Each row comes from the steps of one walk. Every step used is in the known rows, and no mark comes twice. Write the walk behind each row, first mark first.
Known rows:
navi, loku: [-1.98 -0.01 -0.18  0.50  2.15  0.37 -0.55 -0.30  2.92  0.17  0.39 -0.82
 -0.34 -1.50 -0.62 -0.28 -1.21  0.07  0.42  0.14  0.02]
loku, navi, laso: [-3.65  0.20 -0.53  1.15 -0.36 -0.06 -0.33 -0.63  0.38  0.35  0.26  1.30
 -0.50  0.01 -0.62 -0.29  1.13  0.18 -1.39 -0.12  0.72]
pokal, rurus, laso: [-0.04 -0.70 -0.06 -0.83  1.08  0.75  0.08 -0.63  1.67 -0.17  0.33 -0.81
 -0.89 -0.57 -0.53  0.53  1.56  0.89 -1.71 -0.17 -0.61]
navi, pokal, rurus, laso, loku: [-2.48 -0.47  0.09 -1.52  1.24  0.52 -0.35 -0.83 -0.05 -0.44  0.08 -1.22
 -0.90 -2.07 -0.61 -0.36  0.45  0.77 -0.77 -0.04 -0.48]
rurus, pokal, navi, loku, laso: [-0.68 -0.24 -0.49 -0.12  1.58  0.21 -1.44 -0.37 -0.42 -0.41  0.58  0.50
  0.81  1.64 -0.76 -0.12 -1.64  0.05  0.99  0.30 -1.06]
loku, laso: [-1.82  0.30 -0.29 -0.56  0.65  0.10 -0.20  0.00 -1.23  0.42  0.25  1.13
  0.05 -0.35 -0.46 -0.23  1.45  0.59 -4.52  0.14  0.72]
pokal, navi, dovoz: [ 1.10 -0.15 -0.50 -2.46 -0.29  0.49 -1.07 -0.23 -2.79  0.18  0.55 -1.07
  0.20  0.88 -0.55 -0.26 -0.84  0.51  4.31  0.02 -0.41]
laso, loku, navi, dovoz: [-0.21  0.01 -0.49  0.00  1.79  0.41 -0.67 -0.32  1.50 -0.23  0.24  0.80
 -0.85  1.30 -1.05 -0.89 -0.56  0.29 -1.09 -0.06 -0.44]
tava, dovoz, navi: [ 1.57  0.50 -0.26 -0.02  1.48  0.98  1.64  0.27 -0.17  0.99  0.18 -0.73
 -0.56 -0.31 -0.65  0.76  1.75  0.29 -0.27  0.44  0.53]
navi, laso: [-4.51  0.00 -0.20 -0.30 -0.08  0.24 -0.21 -0.73 -0.41  0.31  0.32 -0.39
 -0.58 -1.32 -0.53  0.12  1.12  0.25  1.92 -0.20  0.25]
dovoz, navi, pokal, rurus: [-2.45  0.01 -0.12 -0.76  1.35  0.47  2.17 -0.40 -2.05  0.48  0.26 -0.97
 -0.04 -2.22 -0.36  0.76  1.45  0.20 -0.25  0.24  0.42]
dovoz, navi: [-0.83  0.03 -0.52 -0.14  1.76  0.61  2.27 -0.24 -1.31  0.70  0.53 -0.59
 -0.26 -0.94 -0.50  0.86  0.96  0.26  0.30  0.16  0.12]
laso, navi: [-1.13 -0.23 -0.51 -0.48  1.31  0.33 -1.82 -0.46  0.37  0.45  0.17 -1.09
  0.00 -0.69 -0.93  0.33 -0.22  0.36 -2.11  0.05 -0.51]
tava, dovoz, navi, pokal: [ 0.30  0.61 -0.15 -0.38  0.94  0.81  1.50  0.14 -1.28  0.96  0.08 -1.04
 -0.43 -1.29 -0.53  0.46  1.54  0.38  0.12  0.48  0.82]
tava, dovoz, navi, pokal, rurus: [ 0.28  0.50  0.04 -0.50  1.13  0.88  1.54  0.14 -0.81  0.80 -0.05 -1.01
 -0.42 -1.33 -0.51  0.68  2.16  0.25 -0.73  0.50  0.77]
laso, loku, navi, pokal, rurus: [-2.58  0.01 -0.25 -0.23  2.19  0.29 -0.61 -0.54  0.68 -0.50  0.04  0.73
 -0.70 -0.72 -1.07 -1.00  0.00 -0.07 -2.91  0.14 -0.26]
rurus, laso: [ 0.13 -0.61 -0.45 -0.55  0.65  0.67 -0.02 -0.70  0.93  0.13  0.51 -1.00
 -1.12 -0.39 -0.50  0.05  0.29  1.41 -0.05 -0.25 -0.64]
navi, dovoz: [ 0.52 -0.09 -0.21 -0.96 -0.26  0.52 -0.26 -0.10  0.59  0.44  0.47 -0.65
 -0.06  0.47 -0.58  0.03  0.37  0.77  1.86 -0.17  0.19]
pokal, rurus, laso, navi, loku: [-0.42 -0.80 -0.06 -0.17  1.99  0.58 -1.32 -0.79  3.18 -0.16  0.07 -1.57
 -0.97 -0.52 -0.54  0.61  0.12  0.88 -2.47 -0.13 -1.04]
loku, laso, navi: [-1.78  0.17 -0.42 -0.50  0.94 -0.04 -1.61 -0.17 -1.09  0.53 -0.01  0.49
  0.13 -0.04 -0.58  0.05  0.78  0.72 -5.88  0.12  0.27]

Write each row's walk:
[ 0.76  0.73 -0.11  0.70  2.17  0.70  1.21  0.37  0.80  0.95  0.01 -0.34
 -0.69 -0.17 -0.35  0.48  1.01  0.34 -1.88  0.55  0.84] => tava, dovoz, navi, loku, laso
[ 0.33  0.14 -0.55  0.57 -0.50  0.15 -0.40 -0.13  1.11  0.47  0.40  1.09
 -0.11  1.46 -0.66 -0.35  0.54  0.60 -1.43 -0.08  0.68] => loku, navi, dovoz
[-2.66  0.28 -0.50  0.42 -0.20 -0.06 -0.39 -0.41 -0.49  0.35  0.24  1.01
  0.08 -1.03 -0.70 -0.78  0.51  0.30 -2.75  0.15  0.95] => loku, navi, pokal
[ 0.87 -0.83 -0.09 -0.96  0.77  0.65 -1.16 -0.70  2.03 -0.02  0.12 -1.49
 -0.82  0.49 -0.50  0.73  0.93  1.28 -1.69 -0.27 -0.95] => pokal, rurus, laso, navi, dovoz
[-1.75 -0.19 -0.37  0.36  2.34  0.24 -2.20 -0.50  2.60  0.32  0.10 -1.47
 -0.22 -1.03 -0.79  0.12 -1.67  0.24 -1.49  0.12 -0.59] => laso, navi, loku
[-2.48  0.28 -0.11  0.51  1.92  0.05 -0.70 -0.09  1.79  0.27  0.19  0.27
 -0.24 -0.88 -0.35 -0.47 -0.53  0.35 -2.81  0.21  0.50] => navi, loku, laso
[-3.61  0.01 -0.38 -0.10  2.25  0.50  1.87 -0.73 -1.42  0.28  0.29 -0.73
 -1.12 -0.87 -0.52  0.55  0.61  0.12  2.29 -0.04 -0.39] => dovoz, navi, laso, loku
[ 1.28 -0.48 -0.56 -1.12  0.17  0.53 -1.14 -0.37 -1.28 -0.29  0.76 -0.10
  0.93  2.46 -0.90  0.20 -1.05  0.32  4.07  0.06 -1.31] => rurus, pokal, navi, dovoz
[-1.86  0.30 -0.32  0.74  2.64  0.22  1.75 -0.12 -0.02  0.67  0.31 -0.14
 -0.38 -0.77 -0.15  0.47  0.03  0.34 -1.70  0.29  0.53] => dovoz, navi, loku, laso
[ 0.03 -0.82 -0.18 -0.74  1.37  0.63 -1.05 -0.77  1.79 -0.08  0.12 -1.31
 -0.83 -0.35 -0.62  0.75  1.05  0.99 -2.88 -0.17 -1.05] => pokal, rurus, laso, navi
[-1.29  0.13 -0.43 -1.27  1.46  0.10 -1.45 -0.22 -1.84  0.02  0.33 -0.33
  0.07 -0.21 -0.38 -0.64 -1.56  0.17  0.63  0.32 -0.13] => pokal, navi, loku, laso
[-0.35 -0.44 -0.52 -0.14  1.70  0.45 -1.34 -0.50  0.23 -0.47  0.72 -0.21
  0.76  1.27 -0.92  0.00 -2.06 -0.14  3.13  0.25 -1.39] => rurus, pokal, navi, loku
[-1.96 -0.41 -0.55 -0.65  0.29  0.34 -1.14 -0.79 -1.87 -0.38  0.65  0.07
  0.61  1.34 -0.88  0.24 -0.61 -0.03  4.06  0.04 -1.23] => rurus, pokal, navi, laso
[-0.49  0.55 -0.16  0.21  0.86  0.81  1.50 -0.03 -0.55  0.99  0.08 -0.79
 -0.86 -0.44 -0.46  0.86  2.08  0.27  1.19  0.28  0.63] => tava, dovoz, navi, laso
[-1.90 -0.14 -0.31  0.27 -0.10  0.10 -0.31 -0.64  0.40  0.04  0.15  0.68
 -0.44 -0.71 -0.53 -0.45  1.10  0.70 -3.63  0.01  0.49] => loku, navi, pokal, rurus, laso
[-1.88 -0.33 -0.15 -0.86  2.24  0.63  2.01 -0.73 -1.45  0.04  0.19 -1.37
 -0.95 -1.67 -0.39  0.49  0.74  0.67 -0.01  0.08 -0.49] => dovoz, navi, pokal, rurus, laso, loku
[-4.70 -0.06 -0.19 -0.54  1.49  0.38 -0.51 -0.86  0.02 -0.21  0.18 -0.46
 -1.17 -1.04 -0.81 -0.35  0.19  0.06  2.13 -0.20 -0.54] => navi, laso, loku
[-0.66  0.50 -0.15  0.01  1.86  0.91  1.32 -0.12 -0.23  0.62 -0.01 -0.81
 -1.27 -0.28 -0.65  0.53  1.48  0.18  1.29  0.28  0.15] => tava, dovoz, navi, laso, loku
[-0.22 -0.77 -0.05 -1.05  2.33  0.90 -0.14 -0.73  2.04 -0.59  0.21 -0.85
 -1.36 -0.36 -0.78  0.14  0.87  0.77 -1.63 -0.17 -1.26] => pokal, rurus, laso, loku
